(in the rows, 128 means zero)
Known rows, with every step that occurs:
R/D/N: [130 122  85 111 117 128 155 167 118 101 121 119  94 113 132 103 111  51
  99 140 179 116 129 126 147 120 102 128 129 124 162 108 134 116 156 192
 108 111 139 132 107 155 127 149 174 144 116 151 119 110 127 137 131 105]
D/N/Z: [121 112 109 140 106 130 168 143 150 165 121 113 112 143 117 141 153  38
  97 133 113  99 115  63 152 123 139 117 165 172 200 139 127 135 138 136
 123 131 152 128 142 178 130 132 109 139 119 111 122 111 134 131 114 116]
Q/D: [122 132 162 129 132 128 151 152 121 162 127 126 132 125 141 147  88 108
 134 132 127 149 125 111 120 123 143 133 123 108  72  96 139 123 135 132
 121 134 133 143 113 148 140 127 138 122 119 128 125 133 136 157 123 147]
N/D/R/Z: [125 121 141 122 138 118 108 137 114  64  96 141 144 180 133 141 104  10
 118 143 153  74 118 141 136 119  39 122 170 154  76 138 153 144 187 141
 145 125 149 124 118 162 129 116 187 105 118 144 118 120 126 120 103 138]
D/R/Z/N/T: [113 112 123 106 114 144  80  98 141 177  92 117 105 164 119 126 122  49
 119 131 129 125 111 131 177 144  74 119 148 140 169 153 126 139  80 150
 123 117 142 119 107 196 127 127 117 116 141 135 120 105 130 130 110  86]
N/T/R/Z/Q/D: [124 100 202 103 131 119  56 115 130 174  62 127 162 195 136 139 124 131
 145 111 106 150 122  88 131 134 112 131 119 118  81 129 137 139 110 112
 125 136 127 134 128 206 161  53  76 120 133 143 126 143 151 137  85 117]
N/Z/R/D: [125 127 129 161 112  93  69 138 108 133 109 128 150 202 139 145  92  69
 127 139 168  96 125 202 136 121 119 131 134 157  32  74 106 147 146 114
 137 125 153 130 123 138 154  97 175 155 118 129 108 131 130 145 103 117]
Z/Q/D/R: [119 132 191  81 143 141 185 125  89 179  96 122 144 184 151 149  78 152
 134 139 145 132 171 160 129 133 139 127 134 136  59 116 153 126 151 159
 118 145 131 122 100 184 144 121 155 129 115 105 120 121 148 178  81 142]
N/Z/Q/D/R: [112 112 201 110 131 131 163 126 109 191  92 124 159 220 145 183 103 109
 114 141 127 118 154 149 138 134 141 123 169 165  62 109 147 144 155 127
 131 153 150 124 121 208 150  99 138 128 118  87 110 124 152 181  60 147]
R/Z/Q/D/N: [115 110 183  84 128 138 144 186 141 177  53 123 102 166 132 135 141  77
 111 123 118  81 155  56 141 117 126 133 141 106 108  93 142 127 137 157
 110 111 141 126 109 222 126 104 125 116 114 127 120 114 136 148 111 118]
T/R/D/N/Z/Q: [129  95 138 125 108 113 128 134 123 139  64 110 132 191 132 128 130  82
 112 136 166 108 138 121 142 127 112 122 141 170 139 135 142 141 154 149
 119 122 143 119 126 207 158 108 142 152 121 138 113 133 159 130  75  92]
T/R/Z/N/D: [128 102 191 149 111 103 101 117 139 139  71 122 133 140 118 117  85  31
 150 126 140 102 110 111 122 123  52 122 136 122  83 139 150 141 126 114
 139 102 133 125 104 194 148 114 171 115 133 186 115 155 158  68 103  90]
T/R/Z/Q/D/N: [129  98 187 107 125 129 143 151 135 172  40 109 114 168 134 135 127  90
 138 126 127 105 144  41 133 116 117 128 123 122  99 108 153 134 143 136
 114 116 131 120 109 223 151  92 112 121 125 147 129 125 161 144  91 121]
Q/D/N: [123 125 133 106 123 141 196 169 129 176 128 108 103  94 137 129 101  64
 121 138 125 140 131  72 136 117 151 126 133 118 128 100 143 110 145 166
 105 129 134 140 111 171 133 147 130 131 115 122 128 107 143 161 126 131]
D/R/Z: [127 122 108 118 134 135 112 127 126  93  86 130 119 184 122 151 133  67
 119 141 152  80 121 137 149 125  55 127 151 153 119 128 143 146 156 127
 138 125 143 114 107 140 125 111 148 106 139 132 128 103 120 149 117 140]
Q/D/R: [126 137 141 112 137 138 199 131  95 156 121 117 129 144 147 153  68  99
 132 150 158 152 135 131 133 127 117 125 136 142  75 104 151 126 157 147
 122 149 137 133 102 147 147 131 154 125 121 116 125 112 143 189 105 157]
Z/N/T/Q: [118 138 166 114 115 125  71  86 125 180 144 107 103  77 118  90 113 131
 115 115 137 167 121 148 152 149 102 119 122 113 164 129 110 128  68 121
 121 139 129 125 131 165 123 119 140 164 114 138 130 142 138  87 130  66]
N/T: [125 128 114 110 124 129  89 107 130 144 148 130 141 132 124 120 132 125
 124 118 102 163 104 123 143 140 138 122 134 131 174 155 117 123  94 132
 122 138 125 137 148 135 134 112  83 139 127 125 128 125 125 125 123 113]
Z/Q/D/N: [117 121 183  80 129 139 194 162 120 189  97 113 112 133 143 130 111 114
 123 128 125 125 165  78 135 124 176 127 132 112 127 105 145 111 139 172
 102 128 131 126 114 206 133 139 132 139 105 109 122 117 151 149  97 115]
D/R: [128 135  94 112 137 137 160 104 106 124 133 120 130 149 133 135 105 113
 127 144 151 124 131 158 142 132 104 122 140 158 132 137 140 135 151 146
 128 138 135 117 115 126 134 141 142 124 127 119 131 111 137 160 115 140]
N/Z/Q: [117 110 181 124 123 121 107 124 138 168  91 136 151 211 127 155 163 143
 111 121 101  97 151 136 130 136 154 126 161 155 118 142 126 148 123  96
 136 138 143 119 151 195 133  96 120 140 120  98 114 140 135 125  85 114]

Rows:
[113 119 165  66 125 142 150 143 128 215 117 115 132 135 140 121 120 112
 118 115 102 158 145  78 149 136 187 121 141 118 153 129 132 109 105 179
  95 140 128 136 136 215 140 128  87 147 101 106 123 113 144 149  94 101]	Z/Q/D/N/T
[131 147 185 127 136 123 127 144 109 130 133 115 117  88 140 130  85 140
 121 128 154 154 138 121 116 124  89 129 114 107  50  71 134 133 152 106
 129 151 132 136 118 130 133 103 174 148 106 127 133 144 140 135 136 143]	T/Q/D
[128 104 220 124 131 120  98 136 127 157  43 127 143 192 135 148 115 143
 147 121 126 112 146  95 114 122 101 135 117 111  37 102 149 144 139 100
 133 127 130 126 108 190 156  71 118 113 133 153 125 146 156 141  89 133]	T/R/Z/Q/D
[123 111 184 103 131 124  70 146 142 124  53 143 132 197 123 129 172 139
 120 116 110  59 156 120 134 128 104 134 139 105 106 122 130 144 126 114
 135 111 136 114 122 176 118  83 129 111 130 128 120 133 122 113 113 113]	R/Z/Q
[117 112 148 142 112 131 180 164 144 195 123 108 116 132 133 162 118  26
 101 137 116 125 116  50 143 120 147 121 165 152 140 102 136 127 146 135
 117 138 154 145 124 197 141 127 115 135 114 109 119 113 139 167 103 135]	Q/D/N/Z
[112 111 225 129 123 122 137 145 132 196  88 135 160 197 144 169 122 124
 116 124 101 126 151 123 121 129 163 130 159 132  71 103 134 139 129 102
 132 146 146 137 127 220 145  94 126 134 120 101 110 144 142 154  80 131]	N/Z/Q/D
[126 130 126 110 137 118 166 122  96  99 136 130 155 152 140 131  69  54
 133 145 153 123 127 168 125 124  82 118 162 161  84 147 155 129 184 156
 133 141 137 125 125 143 140 146 190 126 103 129 120 125 143 124  92 135]	N/D/R
[144 116 107 150 121 107 107 122 101  85 101 123 136 141 137 120  92 105
 140 141 191 149 119 150 121 125  77 130  98 133  85 116 138 132 158 134
 127 122 125 130 109 117 158 108 163 137 134 169 127 144 147 131 117 123]	T/R/D
[113 143 213 115 118 129 105 108 117 204 136 106 106  71 133 112  63 115
 120 116 130 190 128 127 143 146 112 123 122  90 104  95 119 124  80 126
 116 148 130 139 114 193 135 115 152 160 108 134 125 143 145 120 120  86]	Z/N/T/Q/D
[118 109 172 135 111 131 103 138 156 173  81 125  99 134 113 125 136  66
 119 122 123  88 126 106 145 130  78 132 136  96 127 117 126 138  90 128
 130  95 139 121  98 190 113 120 145 113 146 155 117 128 126 105 130  91]	R/Z/N
[121 118 158  87 140 139  96 123 120 118  58 136 127 219 126 137 148 110
 117 133 138  66 160 152 146 130  77 128 149 146  99 137 143 146 147 137
 136 124 139 102 114 174 123  97 137 114 128 118 119 114 131 147  93 124]	D/R/Z/Q
[123 122  80  93 117 142 136 127 136 157 144 112 113 108 124 100 137  76
 113 126 113 162 104  75 164 135 150 117 143 141 234 159 122 113 101 169
 105 133 129 133 148 167 128 144  81 145 113 122 133 100 129 127 127  96]	D/N/T
[124 107  94 146 106 121 139 173 128 126 105 122 110 149 127 138 135   4
  82 145 165 104 115 116 151 123 105 123 157 165 167 113 129 134 158 159
 119 117 158 137 124 178 132 132 156 152 119 131 107 111 127 140 113 107]	R/D/N/Z
[119 132 141 107 122 134  46  87 129 142  95 110  91 128 112 107 120  68
 107 128 159 122 122 151 172 146  28 117 139 136 154 129 121 151  94 126
 132 133 145 110 110 176 122 103 160 147 126 140 130 116 131 110 123  75]	D/R/Z/N/T/Q
[112 119 180 117 122 142 161 137 128 193  73 113 101 150 136 156  76  29
 128 144 151 113 134 108 153 130  71 130 140 110  72  92 148 138 118 148
 122 116 147 128  69 200 136 132 172 101 140 142 115 111 143 164 107 122]	Q/D/R/Z/N
[116 124 216  92 138 130 149 145 113 185  96 131 147 155 145 137 102 166
 134 122 124 134 164 133 115 128 163 133 130 103  52 101 138 124 127 140
 119 135 126 133 114 186 139 112 133 130 113 117 117 143 143 149  95 133]	Z/Q/D
[130 142 115 132 123 104  83 134  93 118 112 128 141 163 146 115  79 103
 144 138 190  99 140 224 132 120 123 135 106 115  21  67 114 130 146 152
 126 116 132 125 111 108 147 123 187 157 113 143 114 126 128 143 120 116]	Z/R/D
[119 127 144 147 109 120 162 147 127 221 124  99 130 158 139 161  85  32
 134 135 122 109 124 103 146 110 180 121 149 157  60  71 122 130 141 131
 117 138 152 136 127 179 157 121 126 155 103 102 121 106 147 173  90 129]	Q/D/N/Z/R
[117 113 225 102 135 130  98 162 135 156  56 141 134 191 136 149 131 119
 125 117 110  86 155 102 127 126 115 137 138  91  49  92 139 136 128 118
 130 119 137 129 106 200 130  78 132 112 128 134 116 134 128 145 109 131]	R/Z/Q/D
[119 102 147 110 109 122 133 161 125 140  76 129 118 189 132 131 150  59
  88 135 150  84 151 129 150 127 131 126 157 148 151 121 129 135 148 168
 117 117 155 123 126 212 133 118 156 156 108 119 102 122 138 129  91  92]	R/D/N/Z/Q
[115 109 194 132 114 113  95 152 143 141  84 136 126 133 122 122  97   4
 124 124 123  78 121 127 133 127  61 127 154  99  86 120 140 134 117 133
 136  99 143 130 107 209 122 130 184 114 124 163 105 138 136  73 112  90]	R/Z/N/D
[124 134 184 145 117 123 157 156 126 160 125 100  98  98 129 140 118  53
  92 135 141 125 127  78 138 121 105 119 155 151 114  79 136 139 158 110
 124 151 156 137 130 185 136 112 154 159  99 107 129 125 144 140 115 126]	T/Q/D/N/Z
[118 128 175 122 116 123  26 109 151 146 101 118  97 114 108  99 147  86
 111 111 129 120 112 119 157 145  53 124 129 103 153 119 109 145  73 107
 130 125 140 120 123 180 114  92 134 144 123 153 129 134 123  83 139  66]	R/Z/N/T/Q
[121 114 179  93 142 117 100 131 105  90  65 144 160 223 137 132 114  65
 118 134 140  63 152 163 135 125  69 123 169 148  65 142 155 146 177 141
 143 124 143 111 118 198 129 102 195 119 107 131 112 128 135 109  80 119]	N/D/R/Z/Q
[124 132 140 166 114 108  87 107 126 176 123 122 147 196 129 159 121  94
 139 128 120  99 122 162 136 120 155 123 143 163  52  99 108 148 128  90
 140 136 144 123 147 135 150 108 125 149 123 101 121 124 132 140 101 121]	N/Z/R
[125 112 136 125 105 127 102  67 136 215 127 103 133 108 121 106  95 121
 155 119 119 192 102 112 146 146 131 118 112 131 177 165 121 125  60 128
 114 129 118 128 126 177 154 130  91 141 142 151 131 139 161 105 112  79]	Z/N/T/R
[129  93 129  86 122 133  70 110 148 142  61 112 123 183 115 108 169 102
 130 114 108 115 121  45 159 135 114 119 130 149 195 164 134 136 106 146
 116 119 128 112 144 200 143  92  58 129 124 142 135 119 148 107  99  84]	D/N/T/R/Z/Q
[130 146 126 116 132 122  53  99 115 120 149 121 124 101 125 101 129 150
 113 116 132 164 113 144 140 140  95 121 123 133 138 127 113 133 111 108
 128 154 127 127 154 127 128  99 124 161 107 125 139 134 128 102 134 104]	N/T/Q
